Each row was made from one small tree. The marks that hang from a mark follow it in brackets, in the order of their numbers. Every link used is in the known rows. Write each row's tree.
(in the rows, 128 means zero)
Known rows:
Z_611[Z_645[Z_65] Z_786]: [108 119 127 135  77 102 141  99  86 151 168 134 133 139 115 127 153 133
  83 119 139 119 137  85 128 160 144 125 100 123 162 147 141 123 146 100
 144 154  95 159 109]
Z_721[Z_425[Z_317[Z_468] Z_832 Z_842]]: [126 116 154 151 163 121  85 163 177 121 123 100 194 137 139 136 111 101
 151 116  42 136  91 138 103  53 100 106 128 179 137  93 152 109 103 198
 104 141  88  78 130]
Z_65[Z_645[Z_611]]: [124 154 163 110 131 127  59 153 111 158 148 158  99 121 156 127 190 142
 122 119 135 116 152  85 153 117 119 161 139 133 168 161 125 116 141 120
  94 129  92 143 140]
Z_786[Z_611[Z_7]]: [131 148 116 115 133 117  95 126 112 178 122 143 130 108 121 114  88 168
 136 145 110 129 161 163 123 134 114 149 157 130  98 182 129 143 128  79
 132 136 150 128 179]
Z_645[Z_65 Z_611[Z_7[Z_21[Z_44]] Z_786]]: [140  90 127 146 100 112 221 105 102 185 129 108 164  85 156 124  84 198
 143 128 179 124 140  91 129 195 102  79 203  88 142 131  96  88 122  58
  97 198 101 166  96]
Z_645[Z_65 Z_611[Z_7 Z_425]]: [136  71 130 113 108 128 189 202  84 141 116 171 155  81  86 128 120 186
 140 142 211 143 139 113 203 157 138 123 161 150 148 167 103 122 137  22
  76 156  77 140 162]
Z_317[Z_425[Z_611[Z_645]] Z_468[Z_842]]: [ 92 152 114 111 159 146 151  93 158  79 126 142 156 158 151 135 140 169
 127 109 112  89 103 121 156 107 133 148  69  79 122 147 117 100 143 182
 130 124 146 139 163]
Z_425[Z_417 Z_832]: [157 160 184 131 123 147  74 155 129 132 153 119 130 165 104 134 169 111
 148 132 110 128 121 124 104 118 112 140 156 166 120 149 148 122 119 174
 127  90 151  99  87]
Z_721[Z_425]: [130 132 148 138 150 132  97 155 117 187 138  90 106 113 137 131  95  98
 138 131  99 150 126 134 125 120 138 159 157 171 156 126 129 113 150 128
 156 139 126 111 111]
Z_417[Z_425[Z_317[Z_468[Z_842[Z_942]]]]]: [ 64 187 168 122 137 124 106 128 143 126  75  89 148 147 141 183  45 134
 156  97 105 169 103 180  95 101 149 119  78 141 124 133 103 150 149 168
 113  91 120 115 167]
Z_7[Z_21 Z_611[Z_425 Z_786]]: [128  98  84 144 135  91 159 113 125 135 110  85  88 110 166 117  97 151
 137 143 203 157 116 121  92 166 178 105 125 137 125  58  94 132 111  77
 175 148 141 123 118]
Z_468[Z_317[Z_425[Z_832[Z_44]]] Z_842]: [112 144  99 131  99 188 152 203 149 115 100 148 121 184 123 125 158  94
 169 161  88  92  97 191 171 117 133 168  82 138 159 118 229 181 164 162
 108 110 156 145 121]
Z_468[Z_317[Z_425[Z_417 Z_611]] Z_842[Z_942]]: [106 157 114 137 144 210 177 123 156  70  92 160 117 190 131 145 187  74
 131 129 125  85 105 170 115  97 146 137 130 172 107 124  89 104 129 137
 149  55 181 117 102]
Z_786[Z_611[Z_425[Z_417] Z_645[Z_65]]]: [137  97 145 123 101 137 138 142  52 122 130 132 145 148  56 126 129 114
  92 134 158 102 141 110 109 133 181 125 115 162  88 134  93 106 115  99
 126 175 127 127 124]
Z_842[Z_942]: [105 185 161 112 129 119 101 132 130 159 112 113  97 119 161 160 129  95
 125 125 138 139 127 137 104 142 146 159 139 140 151 148 110 128 145 110
 151  82 135 118 131]
Z_786[Z_611[Z_7[Z_21]]]: [120 139 112 140 148 128 117 102 125 182  91 102 134 108 169 128  77 163
 141 152 123 123 152 162  99 132 121 139 161 141  73 151 106 123 117  68
 149 159 159 124 151]
Z_21[Z_7 Z_44]: [146 170 164 119 114 117  98 108  96 182 147  51 104 101 152 121  81  99
 156 121  68 111 144 115 137 176  99 144 193  81 143 155 139 125 158 146
 163 123 185 154 135]
Z_611[Z_7 Z_786]: [118 116 111 129  99  97 114 110 132 156 143 138 117  99 126 119  91 151
 133 133 147 142 152 143 136 164 102 124 145 107 140 177 140 170 140  93
 154 133 130 144 143]
Z_468[Z_317[Z_425[Z_417 Z_611]] Z_842]: [121 144 104 135 138 208 175 126 150  90 121 166 119 202 107 116 190  97
 150 145  88  85 121 157 146  98 123 137 130 166 110 111 114 118 148 141
 151  80 195 125 104]
Z_468[Z_317 Z_842[Z_942]]: [ 82 184 123 131 100 173 124 146 122 146 107 147  66 160 158 148 147  76
 130 134 116 124 121 196 123 159 176 146 115 178 139 141 137 145 170 123
 168  69 155 132 120]
Z_611[Z_425 Z_645]: [127 119 124 110 126 104 102 150 110 116 121 121  91 100 111 132 129 100
 112 132 171 119 139 120 166 155 174 138  88 119 132 136 135 166 137 127
 145 164 126 131 159]
Z_468[Z_317[Z_425[Z_832]] Z_842[Z_942]]: [ 97 171 100 132 117 186 153 173 151  93  78 143 126 185 153 155 202  91
 139 135 146 107  82 192 145 118 183 159  98 194 147 152 154 148 153 146
 145  64 162 119 136]
Z_645[Z_65]: [117 160 157 123 104 141 142 147 103 193 144 127 133 140 122 132 145 127
 125 143 101 139 140 101 145 151 123 148 141 160 159 137 132 102 169  66
 136 104 123 134 106]
Z_21[Z_44]: [142 186 157 107 129 117 108 120 130 191 140  87  96 103 144 114 101 113
 144 131  84 125 147 120 135 178 115 131 168  84 154 118 137 127 161 143
 141 136 164 139 112]
Z_65[Z_645[Z_611[Z_425[Z_832 Z_842]]]]: [148  88 135 122 124 140  78 205 114  93 124 187 133 108 129 128 219 122
  95 127 177 121 134  97 160 104 154 148 109 176 132 118 155 118 121 143
  75 144  69 125 145]
Z_425[Z_317 Z_611]: [132 177 143 106 165 119  90  96 159 153 142 150 137 143 117  89 167 126
 137 126  72 146 117 111 136  68  88 147 156 117 136 116 124 128 112 136
 106  76 102 116 145]
Z_645[Z_611[Z_425[Z_417]]]: [149  92 168 103 119 131 123 181 101 124 137 149 109 135  79 132 144 127
 151 135 177 122 136 102 151 144 140 127 169 164 126 120  94 117 124 106
 100 127 120 112 127]
Z_832[Z_44 Z_425[Z_417 Z_611[Z_786]]]: [137  92 153 125 126 126 146 108 143 112 181 144 118 140  55 114  72 120
 100 126  83 131 136 100 103 153  80 141 129  48 108 121 137 102 106 141
 102 111  95 143  81]
Z_65[Z_645]: [114 179 150 128 129 129  42 139 128 166 140 125  82 120 155 130 166  99
 114 126 108 116 161 105 130 121 124 161 112 129 154 156 141 138 157 144
 141 123 125 142 119]
Z_7[Z_611]: [151 167 122 121 156 114 110 132 130 155 150 115  82 114 159 118 143 162
 148 137 122 157 139 124 130 140 126 131 137 125 152 119 119 120 143 103
 139 101 159 117 133]
Z_611[Z_425[Z_317 Z_417 Z_832 Z_842]]: [161  91 148 128 129 135  91 177 152  79 111 145 157 149  82 126 177  63
 141 136 110 136 122 144 122  79 131 102 126 179  98  92 157 154  99 177
  96 110  89  82 109]
Z_468[Z_317[Z_425[Z_417 Z_832]] Z_842[Z_942]]: [109 158 128 144 112 200 149 170 144  71  86 139 130 205 129 165 202  68
 151 131 147  89  88 192 113 109 174 137 112 206 121 151 134 137 138 173
 140  65 174 105  98]
Z_7[Z_21[Z_44] Z_611[Z_425 Z_786]]: [150 115  88 140 131  87 175 101 126 147 114  53  88  78 170 106  63 149
 144 133 194 152 119 118  88 193 174  82 156  82 128  36  93 125 115 112
 168 186 160 138 103]
Z_942[Z_842]: [103 148 129  94  88 149 119 158 156 182 125 150 128 139 152 126 130 109
 134 139  68 139 149 124 136 146 110 170 113 118 138 119 163 117 163 106
 172 140 161 133 132]
Z_417[Z_425[Z_317 Z_611 Z_842]]: [142 127 126 133 178 145 128 100 147 116 101 140 162 129 108 119 124 123
 108 125  64 176 145 126 140  46  93 122 116 157  99  78 118 133 117 107
  95 108 118 114 141]
Z_417[Z_425[Z_611[Z_7 Z_645 Z_786] Z_842]]: [145  57  71 163 145 126 164  64 118  66 122 158 152  77 104 134  76 169
  56 116 164 148 169 137 139 102 104  95  90 104  75 141 119 151 102 110
 118 184 133 148 147]

Write each row's tree:
[ 57 188 140 108 131 139 151 136 167 117  86 105 141 154 177 181 108 131
 157 116 135 107  98 159 122 146 156 155  87 125 149 154 102 114 172 147
 151  80 148 123 151]
Z_317[Z_425 Z_468[Z_842[Z_942]]]
[168 109 168 134 116 140  86 171 169 109 126 143 153 162 102 130 152  59
 160 146  42 120 131 151 109  62  65 118 123 118 114 100 205 157  95 206
  53 108  84 108  79]
Z_425[Z_317 Z_417 Z_832[Z_44] Z_842]
[105 134 121 120 177 142 173 105 196  91 109 146 185 138 152 128 141 139
 126 134  62  87 130  92 143  95  81 135 117 121 124  82  97  81 140 113
 129 114 165 106 150]
Z_317[Z_425[Z_611 Z_842] Z_468]
[132 124 134 130 147 129 115 129 145 136  89 113 144 124 113 145 112  99
 133 135  60 168 163 145 145  81 113 113 100 171 120  89 138 163 147  98
 109 126 120 108 143]
Z_417[Z_425[Z_317 Z_842]]
[ 83 165 157 102 135 108 100 139 179 136 136 116 138 148 120 147  94 147
 160 110  39 143 116 153 144 160 128 127  89  95 132 148 147 123 172 161
 118  90  75 124 155]
Z_832[Z_425[Z_317[Z_468[Z_842]]]]
[133 124  89 140 135 179 159 171 175  86  88 155 156 166 137 124 216  76
 131 159  76  80 126 143 174 103 125 131 111 212 144  89 174 147 147 102
 137 117 182 104 128]
Z_468[Z_317[Z_425[Z_832 Z_842]]]
[115 121 116 131 107 120 162  66  93 133 183 158 151 143 108 109 169 155
  62 110 141 125 123  67 126 126 120 133 113 108 143 139 121  93 119 107
 131 132  91 157 110]
Z_425[Z_611[Z_645[Z_65] Z_786]]
[131 143 136 130 143 144 149 100  98 137 163 153 144 130 122 117 174 151
  84 120 120 120 130  79 149 109 123 147 124 122 134 143 117  79 125 106
 112 125 109 148 116]
Z_425[Z_611[Z_645[Z_65]]]
[148  61 126 164 144 158 139  90 125 122 172 141 144 139 106 115 117  88
  84 119  90 137 132 113  70  83  95 115 175 167  99  83 101  72 101 152
 152 136 110 106  52]
Z_721[Z_425[Z_417 Z_611[Z_786] Z_842]]
[127 104  99 135 106  86 108  89 120 118 144 139 112  90 126 128 107 145
 108 121 174 121 154 136 148 163 116 112 107  75 134 199 145 183 122 131
 148 177 120 151 151]
Z_611[Z_7 Z_645 Z_786]
[159  99  77 144 136  74 165  85 113 107 115  57  81  69 174 117  77 147
 121 122 215 129 124 110  96 193 187  69 118  54 122  61  96 137 101 142
 159 225 148 147 116]
Z_7[Z_21[Z_44] Z_611[Z_425 Z_645 Z_786]]
[135 119 146 110 101 123 109 215 123 135 114 121 116 120  91 118  92  97
 146 151 149 141 102 143 149 133 135 166  99 109 140 108 198 175 121 153
  92 130 116 129 134]
Z_611[Z_425[Z_832[Z_44]]]
[ 79 187 153 108 122 113  82 127 161 161 136 123 134 166 145 131 111 138
 182 119  57 137 108 155 128 118 115 126 103 113 144 134 151 145 162 183
 127  92 105 126 147]
Z_425[Z_317[Z_468[Z_842]]]
[129  57 156 118  68 125 183 164  65 132 157 160 154 155  58 122 149 144
 128 126 192 133 124  71 133 165 143 106 159 169 147 112  92  97 122  63
 104 136  86 133  98]
Z_645[Z_65 Z_611[Z_425[Z_417] Z_786]]
[ 81 173 135 125 164 122 117  98 178 107 109 156 160 118 156 145  84 167
 154  97 122 143  94 184 104  81  99 119 126  74 103 185  96 132 103 173
  98  70  89 125 173]
Z_425[Z_317[Z_468[Z_842[Z_942]]] Z_611[Z_7]]
[150 107 124 128 168 174 166 108 174  84 119 158 159 153 118 127 191 101
 119 141  81  95 151 104 134  81  84 136 148 150  98  96  94  82 123 118
 128 101 155 107  97]
Z_317[Z_425[Z_417 Z_611 Z_842]]
[158 111 115 128 142 105 111 150  85 123 130  83  77  88 146 119  91 135
 156 134 157 146 129 130 151 149 156 143 150 133 133 130 114 139 135  89
 170 107 173 131 174]
Z_21[Z_7[Z_611[Z_425]]]
[170  93 141 161 191 160 123 132 130 124 146 126 134  95 100 121  75 126
 134 124 127 141 136 144 108  74  84 124 201 139  90 170  84  96  90 147
 125 142 137 102  98]
Z_721[Z_425[Z_417 Z_611[Z_7]]]
[ 72 200 154 109 155 128 104  90 168 125 121 140 151 158 163 139 115 138
 141  94  94 141  81 152  87  79 117 137 116 103 120 129 100 105 117 192
 113  47  86 118 152]
Z_425[Z_317[Z_468[Z_842[Z_942]]] Z_611]
[140 119  86 156 142  87 134  62 125 118 137  88  84 115 200 131 139 161
 118 125 173 129 130 110  88 156 155  98 105 104 130 103 110 123 104 115
 166 169 144 133 112]
Z_7[Z_21 Z_611[Z_645 Z_786]]
[148 125  92 131 132  79 109  81 111 116 166 125  82 109 157 111 145 168
 108 117 166 141 135 111 116 153 140 109 100  92 154 138 130 144 115 133
 150 143 133 141 139]
Z_7[Z_611[Z_645 Z_786]]
[128  83 127 126  85 109 182 136  92 166 158 177 166 110 105 119 131 206
 126 127 179 142 143  96 164 165  99 115 172 131 164 188 120 114 136  35
  92 144  69 155 138]
Z_645[Z_65 Z_611[Z_7 Z_786]]
[127 131 132 138 134 136 122  98 108 118 143 128 167 152  84 108 110 180
  89 110 148 182  98 103 101  86 120 146 120 162 112 113 138 129 103 140
 123  92 148 120 134]
Z_417[Z_425[Z_611[Z_786] Z_832]]
[161 132  93 153 141  80 150  51 122 133 139  56  87  85 208 119 107 161
 120 117 164 123 132 106  78 176 149  73 132  43 133  81 105 116 101 155
 158 200 157 149 101]
Z_7[Z_21[Z_44] Z_611[Z_645 Z_786]]
[160  89 149 138 120 154 113 183 130  90 125 138 137 137  91 139 162  76
 121 142 137 127 130 137 121 121 147 118 130 196  88  98 148 126 116 158
 123 113 134  95  92]
Z_611[Z_425[Z_417 Z_832 Z_842]]
[131  93 122 119 109  95 133 123 117 151 153 169 133 100 122 115 117 194
 142 125 175 141 146 116 159 162  95 123 169 111 156 182 129 148 127  77
 107 142  96 146 158]
Z_645[Z_611[Z_7 Z_786]]
[170  88  87 129 113  65 128  90  64  93 149  59  81  62 138 105  67 135
 115 101 190 120 129 112 134 191 166  95 134  38 138 129 122 158 111 160
 166 189 161 164 164]
Z_21[Z_7[Z_611[Z_425 Z_645 Z_786]] Z_44]
[126 134 110 119 136  83  90  45 142 114 161 158 139 147 112  87 168 129
  96  98 114 130 118  95 123  89 107 124 112  77 138 132 140 154  88 167
 118 121  74 139 152]
Z_425[Z_317 Z_611[Z_645 Z_786]]
[140  68  87 133  96  85 112 145 116  72 127 147 137  86  92 120 117 151
  97 120 240 133 115 146 153 148 160 112  88 109 118 190 165 200  94 160
 130 183 107 136 167]
Z_611[Z_7 Z_425[Z_832] Z_645 Z_786]
[164  69 155 133 100 152 118 209 136  90 119 141 123 131  74 141 110  57
 134 157 122 119 132 148 118 118 118 129 108 134 100  83 187 146 106 175
  83 139 121 116  86]
Z_611[Z_425[Z_417 Z_832[Z_44] Z_842]]
[150 129 115 147 126 125 174  84  87 172 100  82 160  81 166 131  78 169
 111 133 142  95 158 129 108 162 137  98 158  77  81 146 101  95 111  93
 119 236 144 161 122]
Z_786[Z_611[Z_7[Z_21[Z_44]] Z_645[Z_65]]]
